Every row comes from one small tree of marks. The marks that hang from a mark follow it in brackets, in the order of their numbers. Every link used is in the known rows. Which tree was each row made from?
Known rows:
k994(k77): [-18.8  27.6  -5.5   0.5   4.8 -13.6  27.2  18.3  15.2 -25.8   0.9  -5.4
  -1.5   8.0   4.2 -40.7  34.7 -10.6]
k293(k994(k77(k207(k174)))): [-40.3  14.0  15.4 -18.0  12.5  -0.6 -30.2  15.6   8.7 -24.9  -6.1  23.1
   0.1 -12.9  11.4 -11.0  35.7  -8.7]
k18(k77): [-17.8 -12.6  -9.1   6.1   1.6 -26.4  26.6  16.2  11.5  35.7  -0.5 -24.0
  -6.0  13.4  19.7 -26.5  -5.3 -14.9]
k994(k77(k163)): [ 15.7  39.8   0.5   0.1   7.4   4.1  35.3   8.4  -2.2 -24.3 -19.5  -6.3
  16.5   4.8  -6.2 -32.9  26.4 -21.6]
k994(k77(k18 k163 k207)): [ 30.0  68.6  -5.3 -11.2  -7.4  26.9  24.8  -9.6 -12.8   2.2 -22.1  27.2
  -2.6  -7.3  17.0  24.2 -11.7  21.2]
k77(k18 k163 k207(k174)): [ 38.1  33.5  13.3   3.9   8.0  28.4  -3.3  -8.1 -30.1  26.3  -8.9  14.2
 -21.1  -8.6  14.1  39.3 -24.8  31.5]
k174(k18(k77(k163)) k207 k405): [ 30.6 -31.9 -32.8  -6.1 -53.1  -3.9  23.5 -36.7   8.0  19.4  10.9 -24.1
   1.4   6.8 -51.9  17.5 -47.9  -8.3]
k18(k77(k163)): [ 17.5   0.2  -3.8   5.5   3.7  -9.3  35.1   5.6  -4.5  36.9 -21.1 -25.7
  13.2  10.6   9.9 -18.9 -14.0 -26.0]
k207(k174(k18 k405)): [  1.0 -44.4  -1.1   7.5  -6.2  -8.6  12.7  -7.3   4.1 -14.4  31.7 -22.7
 -10.7  19.4 -30.6 -10.9  -0.1   3.0]
k994(k77(k18 k163 k207(k174))): [ 36.0  51.1  -1.3 -17.5   4.9  21.3   8.7  -4.5 -17.8   5.4 -16.9  26.2
  -2.5  -4.4   1.9  25.9  -3.9  29.4]
k405(k174(k18 k207(k77))): [  3.0 -43.0  -8.1  27.2 -11.5  -0.2 -21.1  11.2  11.9 -12.5  12.8 -17.0
   5.0  28.1  -3.8 -13.8  -0.7  30.7]
k994(k77(k207)): [-15.6  45.4  -7.9  -0.1  -0.9 -12.6  17.9  13.0  10.8 -14.0   8.5  15.5
 -14.0  -5.9  21.4 -12.4  15.4   4.7]
k174(k207(k77(k18))): [-17.3   2.8 -13.8  27.0 -12.2  -5.2 -10.6  18.1  14.6   1.5   0.8 -10.1
 -37.0  -9.7  25.3  -2.9  -1.6  17.5]
k994(k77(k163 k207(k174(k18)))): [ 34.0  31.9   4.6 -11.5  -5.1   0.3  18.2  -9.2  -4.7 -12.6   3.6  16.9
  11.1  12.9 -21.4  10.9   4.4  16.1]
k994(k77(k163 k207(k174(k18 k405)))): [ 39.1  16.7  -9.3 -15.0 -11.7   5.9  23.1 -16.8  -7.5 -18.0   5.9  14.2
  12.2   2.3 -28.3  15.4  -9.0   6.2]
k293(k163 k994(k77(k18 k207(k174)))): [-61.1  20.3  24.7 -25.7  14.9  25.3 -69.1  -3.3   1.9 -27.5 -25.2  33.0
  11.5 -27.9   9.7  14.4  36.7   4.8]
k18(k77(k163 k207(k174))): [ 27.9   1.0  -2.2  -1.8   8.6 -13.6   9.6   7.7 -13.1  52.5  -7.3  -4.4
   1.1   1.1  10.8  10.5 -26.3  -2.5]
k163(k77(k207(k174(k18 k405)))): [  1.8   4.2 -19.8 -18.4  -7.5  -9.2  13.1 -15.6   5.9  -7.6  48.7  24.0
 -17.5  -5.7 -15.4  12.6  -8.3   0.6]
k293(k163(k77(k207(k174(k18 k405)))) k994): [-59.1 -11.9  12.3 -27.3   3.5  13.5 -55.0 -26.0   7.1 -39.5  16.4  29.5
  15.0 -31.3 -17.6  12.0  23.4 -30.0]

Write each row's tree:
[ -3.8  -2.1  11.8  12.1  -3.6 -14.6  -2.2  -2.2   2.7   4.1  36.6   3.7
 -26.7  14.6   0.6  14.3  -5.1  29.2] -> k77(k207(k174(k18)))
[ -9.0 -19.6   5.3  22.3  27.0  -6.9  -2.7  35.2   0.9   9.1  -6.6 -10.6
 -18.5   9.4  40.2 -12.3  11.7  22.8] -> k207(k77(k18) k174)
[  4.9 -60.3 -15.1  -7.9 -12.6 -22.4  20.1  -7.1   8.6  21.8  22.8 -23.8
   1.4  26.3 -28.7  -3.5 -19.3   2.1] -> k207(k174(k18(k77) k405))
[ 32.6 -25.4  -4.4  17.2  20.9  18.0  11.0  14.5 -19.9   4.8 -25.9 -14.5
   1.7  -6.8  20.6  -0.3 -13.0  -0.9] -> k207(k77(k18 k163) k174(k405))
[-70.2  11.0  28.0 -16.6  22.3   5.1 -67.0   7.3   8.7 -41.0 -15.9  21.3
  18.1 -28.7   4.1 -11.4  53.2 -20.5] -> k293(k163 k994(k77(k207(k174))))
[ -0.8 -41.3   0.6  -3.2  -4.5 -28.9  14.4   2.1  12.6  27.6  21.5 -20.7
   0.0  39.1 -18.8  -8.7  -3.2  13.9] -> k207(k174(k18(k77)))
[-56.9 -12.9  16.6 -25.0  -1.8  11.8 -54.2 -17.9  11.9 -49.2  -4.6  21.1
  26.1 -20.3 -19.9   6.8  30.9 -15.5] -> k293(k163 k994(k77(k207(k174(k18 k405)))))
[ 27.5   5.2  -1.5   1.4 -26.5  -7.6  36.0 -22.1   0.6  37.9   3.1  -2.0
   7.6  22.5   2.5  24.6 -40.8   9.7] -> k174(k18(k77(k163 k207)))
[-82.2  11.2  22.3 -13.2  22.2  11.3 -45.7  -2.0  11.5 -45.4  -8.0  10.1
  18.2 -31.2   5.1 -34.5  57.4 -56.3] -> k293(k163(k77) k994)
[ 21.0  -6.6 -25.4  21.9 -18.8  18.3   4.4  -1.4  -5.0  -3.8 -15.5 -14.3
 -19.3 -26.6   5.5   9.3 -27.9  -5.3] -> k174(k207(k77(k18 k163)) k405)
[ 25.8  -7.0  11.6  21.9  29.1  10.3   5.3  24.4 -16.9   9.6 -28.4 -12.1
  -0.7   5.8  28.4  -5.0   2.6  11.5] -> k207(k77(k18 k163) k174)
[-71.9  11.7  23.0 -19.3  27.8   7.1 -68.0  -1.0   5.3 -31.5   4.4  29.0
   7.4 -39.7   6.5  -7.6  45.8 -35.6] -> k293(k163(k77(k207(k174))) k994)
[ 35.0 -15.5 -19.2  -4.8 -34.6  -0.1  42.6 -32.6  -3.7  32.3   5.5  -4.9
   9.2   8.8  -7.1  29.8 -59.7  -3.9] -> k174(k18(k77(k163 k207)) k405)
[ -7.1 -31.5 -10.2  31.3  10.4  -0.6 -30.8  32.9   5.2  -8.8  -0.3 -19.9
  -3.1   4.9  16.8 -32.0  11.0  12.4] -> k405(k174(k207(k77)))
[ 23.8 -11.1 -14.4  -0.9 -43.8 -11.7  17.4 -26.0  11.6  25.2   6.9 -20.5
  -0.5  20.7 -41.4  11.6 -30.0   4.1] -> k174(k18(k77(k163)) k207)
[ 26.4 -27.7  17.0  28.1  15.1 -10.5  16.9  15.6  -2.0  -9.6  -5.9 -21.1
  14.2  27.5   2.6 -16.1  10.4   2.0] -> k207(k77(k163) k174(k18))
[ 32.7 -13.3 -14.5  -6.2   2.4  -7.8  15.4  -0.3 -16.2  48.6  -5.9  -6.9
   2.3  -9.1   4.0  15.5 -40.4 -12.4] -> k18(k77(k163 k207(k174(k405))))
[ 26.7  22.0  16.2  15.8  17.1   4.6  -0.7   6.6 -22.0   9.5   2.0  -0.5
 -13.2 -10.1   7.1   6.4  -5.6  -0.1] -> k77(k163 k207(k174))
